Each row comes from the steps of one walk. Every step used is in the known rows, and no mark comes twice. Write the walk behind each row, first mark first.
Known rows
E > F > K: .05 -.22 .17 .06 .15 .40 .28 .05 .08 .48 -.02 -.04 -.26 .02 .18 .11 .16 -.42 .10 -.06
L > D: .01 -.43 .06 -.03 .01 .18 .02 .06 -.03 .34 .15 .11 -.38 .04 .07 .21 .30 -.23 .00 -.17
L > D > V > E: .03 -.52 .02 -.02 -.12 .03 .15 .08 -.08 .18 .16 .27 -.34 .02 .14 .13 .51 -.12 -.10 .11
E > V > D > S > K: .37 -.12 .34 .16 -.17 -.28 .09 .10 -.20 .13 .04 .07 -.19 -.07 -.05 .14 .15 .00 -.08 -.15
D > V: .04 -.29 .08 .09 -.06 .08 .31 .10 -.08 .27 .11 .46 -.36 .02 .19 -.01 .22 -.07 .01 -.14
K > S: .03 -.57 -.04 .00 .09 -.03 .17 .20 -.20 .51 .02 .03 -.44 .00 -.01 .05 .10 .13 .03 -.22
L > D > S > K: .36 -.16 .27 .00 -.03 .02 .13 .09 -.14 .20 -.02 .06 -.34 .04 -.10 .30 .18 -.20 -.09 -.26
L > D > S > K > F: .26 -.25 .18 -.07 .10 -.13 .23 .10 -.10 .33 -.06 -.10 -.05 -.03 -.11 .12 .17 -.20 .01 -.27
F > E > V > K > R: -.01 -.41 .08 .21 -.02 -.21 .22 .12 -.16 .34 .04 .03 -.33 .15 .39 .19 .23 .06 -.07 -.42
F > K: .10 -.33 .22 .09 .07 .10 .19 .01 .03 .42 .00 .11 -.22 .01 .19 .15 .15 -.35 .07 -.19
F > E > V > D > S > K > R: .24 -.44 .18 .11 -.14 -.33 .09 .16 -.29 .13 .05 -.06 -.18 .20 -.05 .38 .16 .03 -.19 -.40
L > D > V > E > F: -.01 -.38 -.02 -.06 -.01 .37 .26 .13 -.03 .27 .12 .10 -.40 .03 .11 .08 .46 -.21 -.05 .22
E > F: -.05 -.22 -.04 .01 .18 .45 .29 .13 .06 .45 .05 -.04 -.39 .00 .12 .02 .17 -.16 .04 .00
E > V: .00 -.29 .09 .15 -.07 -.20 .25 .13 -.07 .30 .09 .17 -.38 -.03 .20 -.04 .16 -.05 -.02 -.02
E > F > K > V: .06 -.35 .22 .15 .01 .29 .29 .06 -.05 .39 -.03 -.02 -.39 .17 .22 .03 .16 -.29 .09 -.12
L > D > S: .17 -.32 .11 -.05 -.05 .10 .13 .17 -.09 .13 .08 .01 -.39 .05 -.07 .25 .21 -.12 -.06 -.22
E > F > K > R: -.03 -.44 .05 .09 .17 .27 .27 .10 -.05 .49 .03 -.06 -.36 .11 .14 .28 .15 -.26 .06 -.24
F > K > V > D: .10 -.51 .30 .19 -.17 .00 -.04 -.02 -.14 .27 .13 .04 -.17 .09 .16 .12 .28 -.12 .07 -.23
E > F > K > S: .11 -.44 .09 .03 .13 .24 .26 .16 -.14 .58 -.09 -.09 -.37 .01 .03 .12 .09 -.22 .10 -.15
V > D > S > K: .37 -.16 .31 .07 -.03 -.06 .06 .08 -.13 .19 .03 .02 -.17 -.05 -.09 .20 .15 .01 -.08 -.24

Which walk is each row?
.07 -.35 .09 .06 .06 .23 .30 .09 -.06 .39 -.03 -.14 -.41 .10 .11 .00 .31 -.06 -.06 .18 -> S > K > V > E > F
.28 -.21 .25 .09 -.03 -.43 .21 .12 -.17 .25 -.01 -.09 .08 -.12 -.06 -.02 .15 -.01 .01 -.17 -> E > V > D > S > K > F
.33 -.29 .31 .09 -.17 -.07 .16 .10 -.23 .15 -.03 .07 -.47 .20 -.02 .20 .19 -.10 -.06 -.29 -> L > D > S > K > V
.25 -.25 .21 .02 .10 -.20 .19 .09 -.09 .32 -.01 -.14 .12 -.11 -.12 .03 .15 -.02 .02 -.26 -> V > D > S > K > F
.13 -.49 .17 .09 -.06 -.11 .20 .05 -.11 .30 -.01 -.01 -.36 .10 .15 .01 .32 .05 -.13 .07 -> S > K > V > E
.08 -.39 .06 -.07 .20 -.04 .26 .06 .01 .49 -.03 -.16 .13 .16 .06 .07 .18 -.27 -.05 -.32 -> S > K > F > E
-.01 -.22 .10 .11 .21 -.05 .29 .05 .05 .52 -.01 -.06 -.03 -.16 .31 -.14 .21 .01 .14 -.29 -> V > K > F
.13 -.52 .07 .00 .01 .13 .33 .17 -.21 .46 -.08 .06 -.35 .01 .06 .06 .26 -.16 .04 .03 -> D > V > E > F > K > S
-.01 -.51 .04 .09 .05 .17 .35 .11 -.11 .36 .02 .10 -.34 .10 .18 .23 .31 -.20 -.01 -.04 -> D > V > E > F > K > R
-.08 -.48 -.04 .05 .05 .30 .31 .15 -.01 .35 .05 -.16 -.44 .10 .15 -.06 .34 .01 -.04 .21 -> K > V > E > F
.20 -.31 .29 .12 -.12 .19 .14 .14 -.15 .14 .04 -.15 -.24 .10 .00 .12 .19 -.10 .03 -.19 -> E > F > K > V > D > S
.19 -.27 .16 .03 .00 -.39 .36 .17 -.13 .24 -.08 -.12 .03 .14 .02 .03 .13 -.18 -.10 -.23 -> D > S > K > F > E > V
.07 -.43 .27 .16 -.10 .24 .04 .01 -.11 .32 .12 -.07 -.21 .09 .15 .09 .27 -.20 .10 -.13 -> E > F > K > V > D
.19 -.27 .12 .05 .02 .18 .37 .18 -.10 .23 -.09 -.21 -.41 .11 .03 .03 .26 .01 -.11 .14 -> D > S > K > V > E > F
-.07 -.47 .00 .03 .04 -.28 .30 .14 -.04 .35 .04 -.08 .02 .12 .16 -.05 .21 -.18 -.02 -.17 -> K > F > E > V
.19 -.32 .10 -.09 .18 -.10 .33 .13 -.03 .33 -.08 -.20 .12 .18 -.03 .11 .14 -.21 -.08 -.37 -> D > S > K > F > E
.30 -.25 .29 .15 -.10 -.10 .28 .13 -.20 .19 -.05 .08 -.44 .16 .02 .07 .09 .03 -.07 -.27 -> D > S > K > V
.03 -.60 .17 .12 -.06 -.08 .19 .05 -.06 .29 .00 -.05 -.29 .12 .23 .03 .36 -.12 -.05 .06 -> F > K > V > E
.08 -.36 .11 .02 -.14 .14 .15 .07 -.11 .23 .17 .44 -.42 .07 .13 .14 .34 -.21 .02 -.17 -> L > D > V
.23 -.32 .18 -.02 -.09 -.36 .24 .15 -.15 .19 -.04 -.13 .01 .17 -.02 .16 .22 -.30 -.08 -.26 -> L > D > S > K > F > E > V
